Each row was made from one path, in order. Every step used is in the known rows, and no mark comes twice. Write each row's path.
Known rows:
begegog -> povoz: [ 0.35 -0.84  0.79  1.83  3.42 -0.95  0.02  0.43  0.50 -1.53 -1.51  0.91
 -1.81 -0.87  1.67 -0.81 -1.79 -0.63 -0.03 -0.52  0.46 -0.60 -0.14]
fumut -> povoz: [-1.71 -0.20 -0.42  2.37  2.90 -0.88  0.57  0.61 -1.51 -1.31 -1.37 -0.16
  0.33  1.15 -0.36  0.06 -0.72  0.70 -2.18  3.17 -0.23 -0.99  1.07]
kifu -> zafi -> zudol -> povoz -> vani: [-1.44 -0.86  0.10 -3.91 -3.27 -1.04 -0.27 -1.68  1.36  2.24  3.12  0.80
 -1.80 -1.79 -0.59 -0.84  0.66  3.21  0.10  0.85  3.06  3.15  2.84]
zafi -> zudol -> kifu: [-0.54  0.63 -1.39 -1.45  3.84 -1.48  0.14 -0.23  0.06 -0.12 -0.02  0.34
  1.71 -0.43 -0.57  1.43  0.74 -0.59 -0.07 -0.47 -0.74 -1.16  0.03]
povoz -> begegog -> zudol: [ 1.97 -0.83  0.96 -0.78 -0.44  3.10  1.31  0.66 -1.53 -1.02 -3.29 -0.02
 -0.60  1.85 -0.08 -1.69 -1.53 -1.04  1.75 -0.17 -1.01  0.84 -0.69]
kifu -> zafi: [-0.84  1.15 -0.41  1.62 -0.07 -3.56  0.55 -0.42  0.24 -0.04  0.58 -0.09
 -2.61 -0.78  1.16  0.41  1.60  0.92 -0.71  0.66 -1.07  1.97  0.52]
zafi -> povoz -> begegog -> zudol -> kifu: [ 1.69  1.16  0.26 -2.83 -0.82  2.69 -0.06  0.62  0.97 -1.40 -3.17  1.00
  3.74  2.52 -0.89 -0.52  1.24 -3.77  1.83 -2.13 -0.32 -1.27 -1.54]
lazo -> povoz -> begegog -> zudol -> kifu: [ 1.37 -0.38 -0.17 -2.10 -3.61  3.56  0.44  0.09  0.37 -1.24 -4.21  3.46
  1.70  1.86  1.19 -0.07  0.79 -2.58  2.09 -1.07 -1.23 -0.90 -2.07]
lazo -> zudol: [-0.33  2.65 -0.07  0.94  1.29 -1.61  0.81  0.32  0.39 -0.39 -0.08 -1.59
 -2.97 -0.61  0.43  0.77  1.10  0.38  0.25 -0.15 -2.22 -0.56 -0.35]
begegog -> povoz -> vani -> zudol -> kifu -> zafi: [-1.93 -2.43  1.95 -1.12  2.72 -1.40 -2.86 -1.38  1.30  2.07  2.31  2.70
  1.10 -1.61  0.94 -0.43 -3.28 -1.30  1.33 -0.96  4.53 -0.45  0.05]
kifu -> zafi -> povoz: [-0.78  2.79 -0.46  1.18 -0.99 -4.13  0.74 -0.07  1.67 -0.34  1.32 -0.91
 -1.15 -0.43  0.06  0.25  3.43 -0.16 -1.50 -0.83 -1.20  1.04  1.62]
kifu -> zafi -> povoz -> begegog -> zudol: [ 1.98  0.55  0.92 -1.23 -4.92 -0.48  0.06  0.64  1.31  0.04 -0.89  0.09
 -0.52  0.93 -1.07 -1.96  2.50 -1.93  0.70 -0.44 -1.27  2.15  0.61]
lazo -> zudol -> vani: [ 0.05  2.32 -0.29  1.13 -2.44 -2.12  0.00  0.29 -1.45 -0.49  2.33 -2.83
 -2.81 -0.65  0.89  0.03  0.85  2.30  1.52 -0.26 -0.32  0.32 -0.21]
begegog -> zudol -> kifu -> zafi -> povoz: [ 0.03  2.94 -0.89 -2.06 -0.78 -3.20 -0.81  0.97  3.47 -0.65 -0.81  1.13
  2.38  0.28 -0.46  0.94  3.59 -2.90  1.14 -0.70 -0.39  0.18 -0.42]
lazo -> zudol -> povoz: [-0.12  1.95 -0.21 -1.10 -1.03 -0.01 -0.01 -0.60  1.47  0.07 -1.32 -0.25
 -3.28 -0.64  1.68  0.74  2.13  0.94  0.53  0.49 -0.70  0.07 -1.56]
zafi -> zudol -> vani -> povoz: [ 2.06 -0.48 -0.02  2.14  0.95 -1.71 -0.64 -0.23 -1.26  0.54  2.66 -1.52
 -0.84 -1.79 -2.14  0.23 -1.24  2.58 -0.21  0.45  0.88 -1.46 -0.23]
fumut -> zudol: [-2.30  0.66 -2.86  2.02  4.10 -0.79  2.54  0.11 -2.50  0.30 -2.16 -0.91
 -0.87  0.43  0.53 -0.26  0.79 -0.10 -2.32  2.08 -1.05  1.19  1.73]
povoz -> vani -> zudol -> kifu -> zafi: [-3.24 -0.23  0.80 -1.47  2.86 -1.25 -1.29 -1.69 -0.41  2.42  2.23  0.89
  1.89 -0.61  0.21  0.74 -2.30  0.21  0.92 -0.67  3.27 -0.07  0.50]
vani -> povoz -> lazo: [ 1.75 -1.36 -0.56  3.20  4.55  2.89  0.61  1.31  0.26 -1.19 -2.07 -0.01
  0.13  0.05  0.07  1.77 -1.68 -0.32 -2.11  0.41 -2.72 -1.69 -2.07]
vani -> zudol -> povoz -> begegog: [ 0.39 -2.56  1.42 -0.79  0.55  3.78 -0.04 -1.93 -2.60  1.13 -3.36  0.02
 -0.32  0.98  1.61 -1.40 -2.50 -0.20  0.31 -0.05  1.12 -0.18 -2.06]
fumut -> povoz -> vani -> zudol: [-3.68 -1.99  1.34  0.91  4.95  1.01  0.01 -0.31 -3.08  0.87  0.86 -0.58
  1.96  0.99 -1.67 -1.09 -6.15  1.53 -1.14  2.55  3.45 -1.95  3.10]
vani -> zudol: [-1.38  0.11  0.50  1.87  6.43 -0.89  0.94 -0.19 -2.70  0.09 -1.49 -1.56
 -0.55 -0.08  0.64 -0.07 -3.67  0.25 -0.40 -0.06  0.15 -1.75  0.20]
begegog -> zudol: [ 0.27  1.26 -0.33 -0.26  2.89  0.04  1.57  1.45 -0.48 -1.57 -2.77 -0.49
 -0.75  0.79  0.30 -0.59 -1.89 -0.24  1.20  0.46 -0.41 -0.09  0.11]
zafi -> povoz: [-0.77  3.10 -0.35  1.39  2.24 -1.46  1.80  0.27  0.39 -1.66 -0.60 -1.72
  0.28  0.95 -0.03  0.31  1.21 -0.47 -1.33 -1.62 -0.87 -1.11  1.50]
povoz -> vani: [-1.95  1.20  0.48 -0.09  2.93  1.26  1.90 -0.70 -1.48 -0.28  1.10 -0.85
 -0.46  0.71  0.13 -0.33 -2.73  2.10 -0.08 -1.32  2.37  0.13  2.11]

Which path is each row?
[-0.48  0.15 -0.58  0.08 -0.70 -4.51  0.19 -0.09  0.56  1.16  2.05 -0.51
 -2.59 -2.14 -1.01 -0.06  2.09  1.24 -0.89  1.13 -1.69  1.98  2.19]
kifu -> zafi -> zudol
[-0.18  0.25 -1.42 -0.79  1.29  1.99 -0.21  1.58  0.98 -1.00 -1.27 -0.01
  1.58  0.33  1.38  2.59  2.13 -1.82  0.20 -0.28 -3.77 -0.73 -2.40]
povoz -> lazo -> zudol -> kifu
[ 0.42 -2.88 -1.66 -2.09 -0.41  2.77  0.95  1.07 -0.33 -0.66 -1.59 -0.17
  0.50 -0.54  0.79  0.17  0.16  0.74 -1.12  1.50 -2.08  1.31  0.21]
zafi -> zudol -> povoz -> lazo
[ 3.80 -0.24  1.64  2.09 -4.22  1.63 -1.59 -1.03 -0.82  0.95  1.62 -1.64
 -2.73 -0.44 -0.85 -0.23  0.30  1.05  0.95 -0.31 -0.46 -0.98 -3.28]
lazo -> zudol -> vani -> povoz -> begegog
[-3.38 -0.40 -2.16 -1.82  1.05  2.81  1.96 -1.36 -1.75  1.39 -0.97  0.56
 -0.22  0.58  0.77 -1.10 -0.43  1.70 -1.41  1.55  3.56  2.27  2.22]
fumut -> zudol -> povoz -> vani
[ 2.31 -3.22 -0.67  1.91 -3.26 -1.71 -1.53  1.06 -0.15  0.99  3.87 -1.18
 -0.57 -2.80 -1.28  0.55  0.67  2.00 -1.08  2.06 -1.53  1.47 -0.13]
kifu -> zafi -> zudol -> vani -> povoz -> lazo
[ 3.76 -2.60  1.15  1.26 -5.86 -1.63 -2.08 -1.34 -0.68  2.33  3.78 -0.56
 -2.19 -1.83 -2.29 -1.01  1.14  1.88 -0.01  0.92  0.10  1.60 -0.85]
kifu -> zafi -> zudol -> vani -> povoz -> begegog
[-2.63  1.32  1.34 -0.08  0.80 -2.21  0.17 -0.89  0.06  1.93  3.29 -1.43
  0.40 -0.64 -1.32 -0.97 -1.73  0.66 -0.78 -1.25  2.68  0.15  3.53]
kifu -> zafi -> povoz -> vani -> zudol
[-1.32  2.45  0.11 -3.92 -1.45 -1.09 -0.72  0.23  3.21  0.22  1.58  1.48
  3.16  0.67 -1.27  0.09  1.44 -1.33  1.72 -1.66  2.79  0.74  1.38]
begegog -> zudol -> kifu -> zafi -> povoz -> vani
[-0.51  4.19 -0.72 -1.01 -2.68 -4.67 -1.82 -0.27  4.40  0.69  1.86  0.14
 -0.03 -0.89 -0.25  2.27  6.36 -2.11  0.09 -1.16 -2.24 -0.42 -0.80]
lazo -> zudol -> kifu -> zafi -> povoz
[-2.28  2.59 -0.09 -1.92 -0.99 -1.85 -0.51 -1.17  2.42  0.54  3.20  0.81
  2.49  0.35 -0.50  0.99  2.61 -0.34 -0.12 -2.59  2.57  0.40  1.57]
zudol -> kifu -> zafi -> povoz -> vani
[ 3.04 -1.09  1.65  2.70  1.61  3.05  0.11 -1.24 -0.52  0.34 -1.91  0.26
 -1.32  0.74 -0.77  0.16 -1.36 -0.39 -0.92 -0.68 -0.76 -1.67 -2.68]
vani -> povoz -> begegog
[ 1.83 -2.38  0.34 -2.76 -2.56  2.82  0.31 -1.39 -0.92  0.67 -1.66  0.38
 -0.99  0.26 -0.25 -1.48  0.82  0.64 -0.16  0.29 -0.19  1.47 -0.35]
zafi -> zudol -> povoz -> begegog
[ 4.06 -1.38  1.78  0.63  1.12  3.72  0.00  0.18  0.41 -0.10 -3.57  0.88
 -0.71  1.06 -1.60 -0.57 -2.37 -1.54  0.94  0.14 -0.72 -1.50 -2.78]
vani -> povoz -> begegog -> zudol
[-3.07  0.02  0.90  0.50  1.85  1.12  1.85 -1.00 -2.28  0.68  0.42  0.70
 -0.19 -0.10  0.49 -0.85 -4.91  1.52 -0.14 -1.25  1.93 -1.75  2.90]
lazo -> povoz -> vani -> zudol
[-3.46 -0.12  0.32 -1.02 -0.99 -1.18 -0.83 -1.80  0.35  2.18  1.75  2.88
  1.06 -0.80  1.06  0.93 -1.26  0.19  0.43 -0.99  2.34 -0.72  1.14]
lazo -> povoz -> vani -> zudol -> kifu -> zafi
[-1.28 -0.73 -0.05 -3.79  0.19  1.80  0.90 -1.15  0.02  0.85  1.14  0.16
 -0.49 -0.60 -0.73 -0.82 -1.69  2.94  0.26 -0.13  3.10  0.82  2.31]
zafi -> zudol -> povoz -> vani
[-1.76 -2.27  1.97 -1.02  6.23  1.52 -1.71 -0.86 -0.18  0.67  0.10  2.05
  2.62 -0.49  0.69 -0.52 -5.66 -1.57  1.61 -1.87  4.93 -2.76 -0.46]
begegog -> povoz -> vani -> zudol -> kifu
[ 3.31 -1.25  1.18  2.88 -1.75  2.38 -0.75 -1.21 -2.44 -0.09  0.57 -0.94
 -0.86  0.50 -0.21 -0.62 -1.36  1.41  0.29 -0.62  1.24 -0.83 -2.85]
zudol -> vani -> povoz -> begegog
[ 0.96 -3.26 -0.19  1.79  2.82  2.17  0.52  2.13  0.18 -2.36 -2.03  0.84
 -0.11 -0.26  2.24 -0.53 -1.89 -1.40 -0.64 -0.01 -1.87 -0.03 -0.45]
begegog -> povoz -> lazo
[ 0.31  0.55 -1.62 -2.26 -1.59 -0.12 -0.49  2.57  3.09 -1.49 -1.40  1.10
  3.98  0.59  0.16  1.19  3.37 -3.38  0.50 -0.26 -2.29  0.81 -0.56]
begegog -> zudol -> kifu -> zafi -> povoz -> lazo
[ 1.88 -0.94  0.17 -0.47 -8.06  2.40  1.20  0.50 -2.60 -1.38 -1.27  0.57
 -0.79  1.23  1.18 -2.48 -0.83  0.72  2.63 -0.23  0.10  1.13 -0.19]
lazo -> povoz -> begegog -> zudol -> vani
[-1.07  3.27 -1.07 -0.24 -0.40 -3.87 -1.01 -0.55  2.62 -0.16  0.78  0.78
  1.54  0.08  0.32  1.76  4.57 -1.85 -0.72 -1.38 -0.42  0.03 -0.32]
zudol -> kifu -> zafi -> povoz
[ 1.63  0.73  0.11  3.62  1.57 -0.55 -0.31 -0.37 -1.17 -0.76  1.06 -1.57
 -0.99 -0.56  0.08  0.63 -1.56  2.17  0.13 -0.05  1.58 -1.61 -1.96]
zudol -> vani -> povoz
[-1.42 -2.67 -1.34  2.46  1.89  2.08  0.84  2.24 -1.85 -2.24 -1.93 -0.28
  2.18  1.42  0.36  0.49 -1.15 -0.06 -2.75  3.53 -2.47 -0.09  0.90]
fumut -> povoz -> lazo
[ 2.19  0.34  0.58 -1.09 -8.80 -1.30 -0.60  0.55 -0.58 -0.24  1.59 -1.47
  0.02  0.68 -0.78 -2.76  2.31 -0.09  2.21 -0.46  0.80  3.00  0.64]
kifu -> zafi -> povoz -> begegog -> zudol -> vani
[ 2.18 -0.30 -0.69  1.06  2.83  2.55 -1.63  1.08  2.89 -0.29 -1.29  1.02
  1.34 -0.37  0.06  3.80  1.35 -2.24 -0.49 -0.05 -3.56 -3.17 -4.50]
vani -> povoz -> lazo -> zudol -> kifu
[ 0.42  1.30 -1.19  0.69 -8.22 -2.76 -0.73  1.84  0.94 -0.46  4.11 -2.86
 -0.83 -1.26  0.61 -0.02  4.76  0.67 -0.29  0.17 -2.59  2.46  0.72]
kifu -> zafi -> povoz -> lazo -> zudol -> vani
[-0.81 -1.62 -0.83  1.53 -0.19  1.51 -0.12  2.46 -0.14 -1.31 -0.81 -0.83
  0.09  0.51 -0.33  0.76  0.56 -0.30 -2.25  3.96 -4.17 -0.46  0.40]
fumut -> povoz -> lazo -> zudol
